Each row comes from the steps of one path. Every step used is in the known rows, and no mark comes twice. Write the path behind each row, first mark first.
In the rows, 128 means zero.
Known rows
nedagil, dogo, bogumaz, marut: [115 108  99 162  99 172 117 162 107 114 128  97 103 100 101 131 127 158
 114 128 173 136 118 162 108 111 120  94 171 105  70 145 191 133 126 139
 112  89 135  95 103 148]
borog, marut, lefafi, dogo, duzu: [177 179 144 151 135 121 143 115  99 159 112 125 146 149 128  93 111 172
 125 162 125 130 155 142  81 124 167 113  97 122 164  80 116 154 117 145
 137 187 148 113 121  89]
dazesa, marut, lefafi: [150 177 119 148 127 122 208 118 103 154 138 130 141 109 152 118 139 166
 139 138 139 167 118 137 136 141 135 109 129 146 142  92 100 160 148  83
 125 114 121  63 110 147]
dogo, bogumaz: [ 84  74 120 134 118 125 155 147  87 143 111 105 117  90 140 129 123 126
  99 119 126 105  68 130 105 108 127 108 150 115 109 132 138 130 145 127
 113  96 129  86  85 148]
vanaz, mera, borog, marut, duzu: [122 123 110 102 128  72 136 115 157 143 151 159 167 102 121 135  77 167
 148  97 111 168 185 158 170 100 136 133 145 154 134 142 156 181 189 111
 124 154  88 145 178 216]
vanaz, mera, borog, marut, lefafi, dogo: [156 163 166 115 153  58 153 128 138 168 143 144 191 128 113 129  86 162
 153 126  89 131 189 129 150  71 146 108 120 162 130 115 116 159 139 120
 128 169 111 125 175 162]
marut, doser, dogo, nedagil: [ 48 155  90 147  96  97 207 149 109 131  74  92 101 130 163  95 126  92
 103 151 145 115 122 110 149 129  89 149 126 137  43 100 115 113 148 188
 136  98  92 102 104 150]
bogumaz, dogo: [103  99 133 170 129 153 156 119  60 134 150 100 124 121 153 123 138 147
 111 122 134 149 114 160  90 169  94  83 127 112  67 106 157 153 184  87
  94 153  91  69 120 142]
borog, mera: [ 88  92 107 178 135 123 167 134 112 154 114 155 114 123 163 128 134 139
 118 142  90 136 108 145 104 133 116 112 121  55  99 136 156 169 173  88
 101 131 116  87 105 123]
dazesa, dogo: [118 115  98 152 115 144 163 152  61 143 134 139 126 113 200 104 149 144
 107 111 151 118 115 134 106 129 119  81 140 117  94  86 134 175 195  97
  87 127 110  72 115 117]
marut, vanaz: [ 73 137 100 135 121  98 181 129 123 146 118 115 127 132 142 154 145 186
 126 115 123 133 105 120 102 135 101  87 125 115 124 116 141 176 201  74
 103 158 114 100 121 143]
borog, marut, doser: [ 87 131 133 156 123 105 164 131  96 138 114  79 120 172 143  94 119 184
 103 120 102 121 162 159  97 123 113 109 135 134  99  83 105 158 155 157
 137 105  80  87 109 145]
mera, borog, marut: [ 67 139 136 164 108 104 117 132 131 130 137 116 157 114 140  95 105 169
 123  83 109 145 178 162 115 129 117 114 139 130 103 118 139 160 177 122
 125 146  88 127 152 173]
marut, bogumaz, dogo, lefafi: [ 43  87  82 167  97 144 155 114  82 132 155  98 129 164 161 144 143 190
 117  81 156 161 141 181  73 161 110  70 137 105  83 108 144 152 197 108
  93 179  82  82 123 124]
lefafi, dogo, bogumaz, marut, girikat: [105  83 153 114 120 121 131 131 133 156  65 114 109 112 127 153 112 114
 127 149 129 120  89 107 141 128 133  41 185 130 127 159 178 123 139 158
 103  77 200 124 103 124]
mera, borog: [ 65 125 109 149 112  96 116 149 123 142 123 148 150 107 164 110 124 132
 126  92 125 142 137 121 119 137 102  91 131 129  84 123 140 146 177  96
 108 152  98 110 135 159]
vanaz, mera, borog: [ 92  99 108 120 124  46 135 150 124 162 142 171 170 114 151 139 111 108
 146  99 106 142 129 114 138  95 112 104 132 152  82 132 137 135 188  84
 102 146  88 109 152 184]
doser, dogo, lefafi: [ 42 146 107 175  81  86 180 131  71 147  78 143 147 137 166 102 136 160
 126 146 159 141 130 156 122 154  99  83 119 118 115  78 111 161 192 148
 118 193  92  91 114 117]
doser, dogo, dazesa: [ 54 128 109 155  96 115 185 140 113 129  68 121 121 113 137 107 108  81
 105 140 160 123 110 118 139 145 112 108 137 112  77 122 148 137 153 133
 101 133  87  82 101 133]
dogo, nedagil: [ 80 111  84 132  86 103 141 142 105 143 121 119 131  84 155 118 148 110
 115 114 137 128 100 128 117 126 129 144 127 119 106 124 154 126 161 131
 112 106 123 114  80 143]
duzu, dogo, nedagil, marut: [130  86 138 157  77 107  99 163 150 130 154 112 151  79 179 128 153 140
 124 103 151 141  90 156 101 132 127 100 142 107 102 112 155 133 142 105
 100  87 159 198  99 114]
nedagil, marut, doser, dogo, bogumaz: [ 73 127 148 173 115  99 189 173 118 122  91  69 103 123 151 108 119 113
  97 171 158 114  82 140 132 121  95 116 160 125  51  94  93 116 121 184
 132  63 112 127 129 166]
dazesa, marut, vanaz: [ 82 170  96 151 115  98 235 113 152 147 149 130 133 127 149 157 141 188
 146  93 130 169  99 127 117 115 118  92 134 137 130 117 130 169 208  71
 109 132 127 104 129 152]
marut, doser: [ 89 122 104 140 130  98 161 148  89 150 100 108 113 163 161 112 138 145
 103 129 117 120 123 117 102 137 100  82 131 131  80  88 109 143 155 130
 122 115  90  64  91 128]
doser, dogo: [ 65 126 125 175 107 100 181 141  80 142  74 139 125 119 144 105 125 124
 119 152 132 130 109 136 137 146  89 102 132 121 100 105 112 156 178 132
 110 159 100  99 125 131]
borog, marut, doser, dogo: [ 59 152 148 182 117 100 206 130  94 128  80  77 110 172 135  78 103 163
 104 150 115 121 167 161 130 130  88 116 136 138  73  80  89 158 161 183
 139 124  69  96 135 154]
mera, borog, marut, doser, dogo: [ 33 178 143 180 118  91 186 142 134 119  93  89 127 161 144  70  86 150
 110 121 116 128 202 143 146 128  76 120 135 149  38  98 102 147 165 175
 145 137  60 117 174 182]
duzu, dogo, dazesa, marut, doser: [117 105 115 142 112 131 210 134 165 137 126 103 120 165 184 119 108 125
 110  70 136 131 119 106 108 105 133  49 148 143  61 118 145 128 131  95
 104  66 114  82  71 101]
mera, borog, marut, vanaz: [ 45 172 125 148 115 103 162 121 172 125 149  92 151 126 129 128 110 214
 133  79 116 141 176 143 114 124 102 114 129 131 106 128 154 181 205  91
 119 160  93 141 176 189]
marut, lefafi, dogo, dazesa: [145 161 127 107 136 126 161 136 121 154  84 125 141 122 126 128 116 120
 112 145 140 109 123  88 125 126 161  82 120 114 130 114 145 144  97 115
 108 141 131  67  75  93]
lefafi, dogo: [110 116 132 144 127  94 141 149 101 168  97 164 144 130 140 125 129 144
 121 116 102 119 104 117 106 109 134  58 129 114 138 109 127 153 160 137
 107 175 146 111  95  81]
nedagil, marut: [116 119 136 171 102  87 110 160 115 139 138 129 151 102 157 124 154 150
 125 135 150 158  97 164  98 147 123  91 143 108 120  88 118 154 160 106
 107 118 121 138 120 135]
dogo, nedagil, marut, lefafi: [145 172 117 136  92 109 130 149 128 133 146  90 149  60 154 121 166 137
 124 165 177 154 112 146 132 156 142 163 124 116 123  90 127 134 116 114
 127  78 133 138 112 163]
bogumaz, marut: [ 96 115  99 165  96 113 138 135  97 154 117 144 116 117 127 130 139 166
 138 129 172 151 128 143 120 160 119  49 141 130  92 125 156 138 172 106
 107 113 130 106 110 139]
duzu, dogo, nedagil: [109  69 113 133  86 124 129 142 123 144 127 123 136  95 175 122 137 134
 115  90 119 114 101 129 107 123 119  98 129 112 102 131 168 134 157 100
  99 111 145 143  77 105]
bogumaz, marut, lefafi, dogo, doser: [140 196 140 163 141  85 177 124  81 167  74 161 132 126 119 122 135 169
 149 193 185 149 145 134 142 143 153   5 140 138 106 110 163 170 136 170
 137 138 173 102 101 117]
doser, dogo, nedagil, marut, dazesa: [ 55 150  87 179  64 105 144 167 143 123 124 127 128  64 123 104 146  83
 114 167 182 145 127 106 151 127 127 149 147 131 110 109 118  99 122 153
 118 110 128 197 144 138]

Which path is each row?
[100 121 132 122 126  51 199 109 138 154 150 107 156 145 110 166 119 197
 148 117  91 132 134 157 111  81 122 118 130 142 139 119 134 183 206  87
 107 141  93 118 156 185] -> borog, marut, vanaz, mera
[135 151 146 116 139  73 153 121 123 152 157 117 183 116 125 121  99 164
 146 135 102 142 188 147 148 107 130 140 123 165 113 109 116 163 150  90
 129 134  76 103 177 210] -> vanaz, mera, borog, marut, lefafi
[ 94 134  95 148  96 120 197 127 141 139 135 130 136 108 153 125 120 101
 123  88 152 160 100 128 123 115 155 104 146 128 107 125 147 130 152 101
 103  90 110  72  81 139] -> dogo, dazesa, marut
[102 155  94 195 116 115 145 171  83 126 148 153 139  91 185  91 168 123
 108 162 206 152 138 128 109 112 155  44 176 129 104  67 142 170 163 139
 101 108 135 145 141 121] -> nedagil, marut, dazesa, dogo, doser
[145 140  72 169 108 143  91 154  93 119 121 139 128 141 151  98 142 128
 112 135 141 152 125 152  51 127 120 130 123  94 104  91 162 150 147 112
 109 192 109  91 105  97] -> nedagil, dogo, duzu
[ 63 156 131 156 123 100 141 138 136 130 126  86 136 159 150  86 103 169
 111  92 106 131 195 141 112 120 101 108 135 144  60 101 121 149 159 148
 138 117  68 106 147 180] -> mera, borog, marut, doser
[124 104 130 150  92 103 128 170 155 128 144  86 132 124 193 119 149 139
 109 111 147 126 111 136 102 127 116  94 139 121  63  96 137 121 126 131
 115  59 140 175  94 118] -> duzu, dogo, nedagil, marut, doser
[ 20 190 114 160  90  96 183 141 153 111 104  70 125 123 147  67  93 117
 106 116 135 124 196 134 160 117  90 176 130 154  25 113 127 119 155 205
 152  98  71 143 159 200] -> mera, borog, marut, doser, dogo, nedagil
[ 24 181 130 162 105 109 190 138 164 106  81  65 124 155 137  74  70 107
  99 113 142 119 199 125 148 125  99 128 140 142  17 117 137 131 138 177
 133 103  46 100 150 185] -> mera, borog, marut, doser, dogo, dazesa
[123  48 132 107 117  95 200 128 157 162 149 116 121 124 120 206 106 187
 150 109 145 108  83 116 125  77 119  26 154 149  81 177 189 134 175  58
  83  77 170 145 134 159] -> duzu, dogo, bogumaz, marut, vanaz, mera
[ 92 169  83 142  98 133 237 112 160 122  90 150 114  91 135 119  85 103
 129 124 183 183 118 132 190 137 140 125 155 137 120 137 159 161 162 135
 117 118 114 101 116 157] -> doser, dogo, dazesa, marut, duzu
[ 94 160  61 175 100 173 118 146 122 124 174 143 135 122 174  61 109 133
 103  95 169 134 210 100  82 106 157 117 134 145  96  93 146 131 160 106
 103 162 107 143 188 128] -> mera, borog, marut, dazesa, dogo, duzu
[123 126 127 129 122  31 172 144 158 154 162 130 165 121 138 189 148 167
 157 138 132 154  87 140 113  97 119  96 134 131 125 106 124 165 196  65
  94 127 113 151 163 178] -> nedagil, marut, vanaz, mera
[115  79 145 116 121 164 119 125 170 115 138 104 135  84 137 115  57 195
 109  61 119 130 155 157 144 112 131  97 166 130 121 168 186 172 146 120
 123 119 146 174 141 170] -> mera, borog, marut, duzu, dogo, bogumaz
[ 94 140 141 165 142  54 160 140  77 162  74 174 149 129 150 111 133 129
 127 145 122 133 104 136 108 102 144  25 147 116 123 107 150 174 168 186
 123 172 153 112  81  94] -> lefafi, dogo, doser
[102 130 106 156  74  91 111 159 136 130 150 108 146  66 160 123 162 115
 125 128 165 154  92 155 114 136 137 145 136 111 107 102 140 124 148 134
 114  82 133 164 105 153] -> dogo, nedagil, marut
[158 198 173 171 148  58 146 147 100 152 100 146 165 108 147 117 149 154
 136 198 164 156 115 153 118 133 156  46 141 118 135  72 124 186 123 169
 138 145 161 137 114 116] -> nedagil, marut, lefafi, dogo, doser
[125 111 109 180 121 158 141 114  59 136 148 113 118 135 170 109 135 122
 111 131 155 155 107 151  54 179 114 102 106 111  65  92 164 133 175  91
  97 178 105  81 123 125] -> bogumaz, dogo, duzu
[110  61 128 131 102 134 135 143 130 136 109 121 135 125 163 129 114 119
 103  86 134 109 104 119  95 131 129  51 138 104  94 135 176 144 139  73
  79 116 123 101  69  87] -> duzu, dogo, dazesa
[139 160  88 112 119 130 201 117 181 147 111 173 132 102 129 138  90 122
 132  86 152 169 114 111 162  97 184  83 153 133 157 145 172 158 144 140
 114 139 157 111  87 103] -> lefafi, dogo, dazesa, marut, duzu
[ 86 125 129 125 134  48 161 139 140 146 147 109 160 165 142 113  93 144
 129 100  91 129 189 137 130  77 113 116 135 168  57 108 113 137 169 136
 131 110  58 106 164 203] -> vanaz, mera, borog, marut, doser
[ 85 126 140 193 142 114 175 112  37 127 127 109 132 119 161 110 140 133
 111 151 157 161 116 177  94 164 105  54 143 117  49  98 182 178 192 140
 109 150  99  71 107 159] -> bogumaz, dogo, doser
[142 130  75 162 108 149 149 145  66 143 133 151 121 128 214  89 147 120
 106 123 174 132 108 129  68 136 138 100 118 114  92  74 142 151 186  96
  88 152 123  84 120  99] -> dazesa, dogo, duzu
[114  97 106 148 119 161 118 166  94 109 122  89 120  99 125 118 130 134
  93 121 121 119  95 157  93  93 115 132 163  93 100 128 164 149 127 134
 112 123 116  79  89 139] -> nedagil, dogo, bogumaz
[ 98 123  90 166 110 171 154 145  83 132 163 119 126 116 152  86 129 169
  95 114 144 117 184 126 105 103 149  97 153 137 137  86 125 163 164 110
  98 124 107 110 146 114] -> borog, marut, dazesa, dogo
[123 127  78 131 105 133 136 117 119 147 106 167 106 102 118 142 118 189
 144 134 190 175 143 145 157 176 131  64 149 129 126 138 181 170 173 114
 115 130 143 122 119 152] -> bogumaz, marut, duzu
[ 95 184  92 192 107  96 244 126 114 141  95 135 103 176 181  81 114 101
 124 150 158 163 116 119 111 127 111 118 123 156  60  77  89 116 163 160
 136 135 106  88 132 127] -> dazesa, marut, doser, dogo, duzu
[176 175 165 152 138  98 128 154 122 157 122 135 162 111 137 128 146 167
 134 170 143 141 114 135 117 135 145  78 128 115 152  80 101 162 114 118
 121 147 154 134 123 102] -> nedagil, marut, lefafi, dogo
[110 180 143 145 126 121 134 121 122 133 138  99 160 110 132  93 108 191
 126 122 123 145 196 151 132 149 121 130 124 139 116 103 122 171 143  99
 136 138  87 101 159 184] -> mera, borog, marut, lefafi
[ 72 103 102 132 116  73 124 139 148 152 170 152 173 117 103 120  93 133
 132 102 102 134 197 104 133  67 144 115 146 173 126 134 124 126 155  99
 114 143  83 149 184 181] -> vanaz, mera, borog, marut, dazesa
[146 114  85 119  89 143 182 114 169 136 152 155 131  72 172 133 112 156
 136  70 146 175 111 141 159 121 146 111 148 138 144 149 180 157 166 103
 113 105 173 163  94 124] -> dazesa, marut, duzu, dogo, nedagil
[ 88 135 101 182  99 103 167 136  80 142  76 155 117 135 162  89 123  97
 118 166 155 140 101 131  99 156 106 118 111 118  96  91 122 134 169 136
 114 184 113 108 128 114] -> doser, dogo, duzu
[ 39 102  89 169  90 150 181 149 108 141  94 128  85  90  84 118 104 119
 112 172 192 116 123  88 159 116 126  74 169 150  86 159 144  89 118 149
 117  91 147 134 138 145] -> doser, dogo, bogumaz, marut, dazesa
[ 78  98  97 185 116 150 202 111 116 125 184 107 112 143 148 147 125 154
 129  64 130 186 116 170 100 131 115  88 161 128  73 137 133 141 192  91
  92 118 101  88 140 145] -> dazesa, marut, bogumaz, dogo
[179 181 110 151 121 127 141 125 105 175 100 166 121 144 126 121 128 161
 146 178 187 144 139 107 100 152 162  53 102 135 120 103 147 124 115 122
 123 163 176 108 116  85] -> bogumaz, marut, lefafi, dogo, duzu
[143 180 105 125 101 122 157 131 125 165 110 134 126  94 117 133 137 153
 142 158 180 132 139 106 152 135 158  92 121 133 109 129 165 119 114 147
 127 104 177 126  98 116] -> bogumaz, marut, lefafi, dogo, nedagil
[ 80 126  72 154  72 112 100 168 150 132 159 124 136  62 131 121 162 104
 113 136 171 147 122 104 117 118 154 142 147 125 134 112 136  99 118 124
 114  93 140 182 117 135] -> dogo, nedagil, marut, dazesa
[138 158 111 145 115 131 151 124  85 156 113 127 119 115 124 131 142 185
 139 167 183 150 147 133 137 177 126  67 129 136 107 109 139 151 138  86
 120 107 129  78 116 149] -> bogumaz, marut, lefafi
[ 92  84  69 135 118 187 168 167  77 136 146 120 103  83 160 108 130 110
  78 118 164  87 107  78 113  79 149  95 166 133 109 117 139 124 138 110
  90  92 138  87 117 119] -> marut, dazesa, dogo, bogumaz
[ 52  77  71 151  94 156 154 126 111 115 162  74 103 112 144 144 137 118
 106  80 140 147 115 151 101 144 113 139 146 107  54 151 168 117 172 121
  93 108  99 113 115 155] -> marut, bogumaz, dogo, nedagil
